Each row comes from the steps of one path. Every step used is in the known rows, and no mark comes twice. Write the path behind each row, first mark first.
Known rows
l/z: 5 26 -13 -16 39 6 -17 -18 11 10 -6 9 8 19 -12 -18 13 62 34 -22 20 14 -21 -5 -4 24 -25 0
u/d: -48 0 -18 -15 15 12 -25 -29 2 -9 -6 -8 14 2 -2 11 -20 7 2 -2 12 4 -7 -39 -5 1 32 -5
j/f: -29 9 -3 11 -19 6 1 -1 -19 -21 -37 16 36 13 0 -15 -16 -22 15 19 0 4 -29 4 -19 10 37 45
u/j/f: -56 11 -10 8 -53 48 -9 -7 -30 -46 -41 19 30 -9 -11 -53 15 -21 4 15 4 -1 -49 -29 -27 17 32 19
d/u: 38 -7 -7 -2 21 -2 2 12 14 -7 -6 19 -6 18 -30 -30 -42 0 34 4 -3 7 -9 28 -17 2 -33 -4
x/f/s/l/z: -56 79 -53 -24 38 -46 -17 -10 9 51 -90 33 22 30 -46 -7 -14 79 18 -58 33 -32 -16 -32 24 -3 17 37
f/s/l/z: -55 45 -63 -25 28 -31 -14 -34 4 43 -32 20 16 14 -50 1 17 93 23 -46 27 -20 3 -52 0 1 -23 23
x/u/j/f/e: -17 8 -16 -11 -40 73 -25 24 -19 -58 -65 42 41 -6 -41 -59 -5 29 29 -3 10 15 -80 -48 -64 34 15 93
f/t: -5 9 -7 -17 -5 4 -29 -8 16 5 -3 9 3 -16 -32 17 13 -7 39 18 -34 19 14 26 29 -29 -7 -4
t/u/j/f/s/l: -50 23 -63 -12 -53 25 -6 -32 -26 -24 -65 46 6 -20 -74 -66 6 9 8 -30 4 -23 -50 -93 -29 3 2 56
s/f/j: -31 41 -36 33 -28 23 0 23 -23 -43 -44 36 23 15 -15 -13 0 11 -2 -29 -6 4 -39 -6 0 -12 14 46
s/l: -19 -7 -48 39 5 -31 1 -31 21 23 -35 24 -9 -1 -3 22 -15 2 -5 -34 7 -14 18 -39 21 -18 2 0
t/u/j/f: 10 3 -16 1 -39 59 -9 -17 -18 -55 -39 33 0 -16 -34 -85 -1 -19 20 -4 -3 9 -72 -47 -31 26 -1 32
j/f/d: -63 45 -59 18 -26 1 7 -16 -31 -23 -68 24 53 30 -19 -20 -4 3 52 -10 -16 12 -27 -7 -10 -2 46 54
l/z/f: -8 77 -21 7 58 0 -6 -25 6 2 -41 3 8 36 -49 -32 -7 47 36 -27 4 36 -19 -16 -11 25 -22 22
t/u/j: 39 -8 -19 -10 -18 51 -10 -19 0 -35 -1 16 -36 -26 -38 -73 18 -1 6 -24 -5 7 -43 -53 -11 16 -40 -12
s/l/z/f: -27 72 -69 49 61 -31 -6 -56 32 25 -76 28 -2 38 -49 -11 -20 46 31 -62 7 22 -4 -54 11 4 -20 22
l/z/f/d: -47 113 -80 13 48 -4 -1 -41 -2 1 -72 12 24 56 -69 -37 3 71 75 -56 -12 45 -19 -26 -4 14 -12 31
j/f/t/u: 30 15 -17 -11 -13 18 -27 -18 8 -25 -40 39 6 -12 -58 -33 -16 -26 70 17 -43 34 -41 10 7 -11 -2 50
d/u/j/f/e: -12 21 -42 4 -36 56 -15 30 -39 -41 -64 30 47 27 -45 -98 -21 16 61 23 18 10 -72 -23 -49 38 -19 61
s/f/t: -23 17 -9 5 -35 5 -35 3 15 4 -38 38 23 -10 -39 0 -15 -15 54 5 -36 18 -23 32 19 -28 13 69
e/f/j: -37 62 -55 16 -10 5 22 14 -26 -43 -56 32 35 18 -10 -1 31 21 -9 -37 -39 16 -16 -3 14 -8 22 11
j/f/t/u/d: -20 16 -35 -28 0 30 -52 -47 7 -34 -44 34 17 -7 -59 -19 -39 -18 68 17 -33 36 -45 -29 1 -12 27 49
s/f/d/u: -16 32 -67 26 -14 -7 0 10 0 -12 -74 56 31 43 -55 -53 -55 15 89 -42 -19 17 -41 24 -15 -11 0 75
u/j/f/t: -61 21 -19 -7 -60 53 -35 -14 -16 -38 -43 25 35 -23 -45 -34 25 -26 42 34 -32 20 -38 0 0 -13 23 15

Write each row's path
-27 38 -75 7 -47 54 -4 -33 -30 -59 -69 40 17 3 -55 -90 11 0 58 -34 -20 20 -73 -57 -22 14 10 40
t/u/j/f/d
-27 56 -69 8 -10 22 -4 15 0 -26 -99 40 12 27 -62 -82 -34 13 57 -40 -11 -1 -51 6 10 -5 11 -8
x/f/d/u/j
-48 85 -65 28 7 -7 13 -22 -10 -9 -67 4 15 37 -55 -21 -8 8 38 -33 -30 33 0 -23 3 -10 11 33
z/f/d
-72 71 -59 12 3 -40 13 -25 -8 27 -67 8 2 15 -69 6 -14 14 -10 -30 -7 -9 22 -61 -4 -21 0 48
z/f/s/l
-68 38 -3 -40 -39 1 3 15 -48 -8 -30 4 52 8 -31 -16 -1 6 10 29 4 -14 -24 -8 -40 5 37 68
j/f/s
-79 70 -79 -22 21 -45 0 -35 -1 39 -80 47 48 25 -48 -6 21 89 35 -70 -4 -8 -5 -45 5 6 6 60
e/f/s/l/z
-24 25 -77 2 -21 38 -1 -10 -6 -36 -41 28 7 12 -64 -71 0 25 63 -28 -16 12 -31 -13 -14 -1 -26 -22
f/d/u/j
-48 104 -21 -41 38 -3 -7 -9 -22 14 -36 -9 21 33 -78 -29 11 72 29 -18 9 15 -14 -27 -28 22 -26 48
l/z/f/s
-66 50 -20 -47 -23 -20 12 13 -33 8 -42 15 48 5 -29 -10 21 25 6 -13 -29 -8 -4 -3 -12 0 29 59
e/f/s
-41 30 -77 21 -45 38 -8 3 -9 -35 -76 59 28 23 -68 -88 -28 17 81 -41 -15 12 -63 -7 -24 1 -6 51
s/f/d/u/j
-11 87 -30 -9 50 5 -34 -32 25 10 -46 10 10 22 -83 -13 7 42 74 -9 -31 53 -10 8 16 -4 -32 17
l/z/f/t
-92 45 -73 16 -59 45 -1 -21 -40 -46 -71 27 49 8 -32 -56 25 2 41 -13 -10 9 -50 -37 -19 8 41 28
u/j/f/d
6 27 -43 -23 -30 39 -27 -28 11 -32 -54 52 2 -35 -71 -61 33 -5 54 -27 -73 38 -44 -15 22 -9 -18 18
e/f/t/u/j
-57 28 -20 -42 -50 45 -4 23 -45 -42 -42 26 40 2 -73 -81 -11 8 35 28 3 -13 -51 -9 -61 17 -3 41
d/u/j/f/s
-17 3 -18 8 -31 48 -4 7 -18 -50 -46 38 26 9 -43 -80 -29 -20 38 20 -1 8 -61 2 -42 20 -3 15
d/u/j/f
13 7 -22 -6 -51 56 -46 -12 14 -31 -39 54 -16 -37 -76 -69 1 -17 60 -19 -41 25 -68 -20 6 -15 -27 56
s/f/t/u/j
-39 63 -51 13 6 -20 2 8 -2 7 -87 22 25 33 -17 -15 -20 12 32 -38 -11 -5 -19 10 37 -14 50 21
x/f/d
-27 -1 -2 -24 -43 66 -43 -10 16 -61 -51 57 23 -45 -72 -23 1 -18 44 13 -42 28 -57 3 -33 -10 24 46
x/u/j/f/t
-88 29 -51 1 -33 -32 6 -17 -28 13 -66 29 40 6 -35 6 -11 7 4 -7 7 -29 -7 -45 -16 -13 37 69
j/f/s/l
-38 105 -107 62 60 -11 1 -46 11 -16 -84 34 2 47 -61 -5 9 70 10 -79 3 24 -9 -64 17 -7 -29 -4
s/l/z/f/j
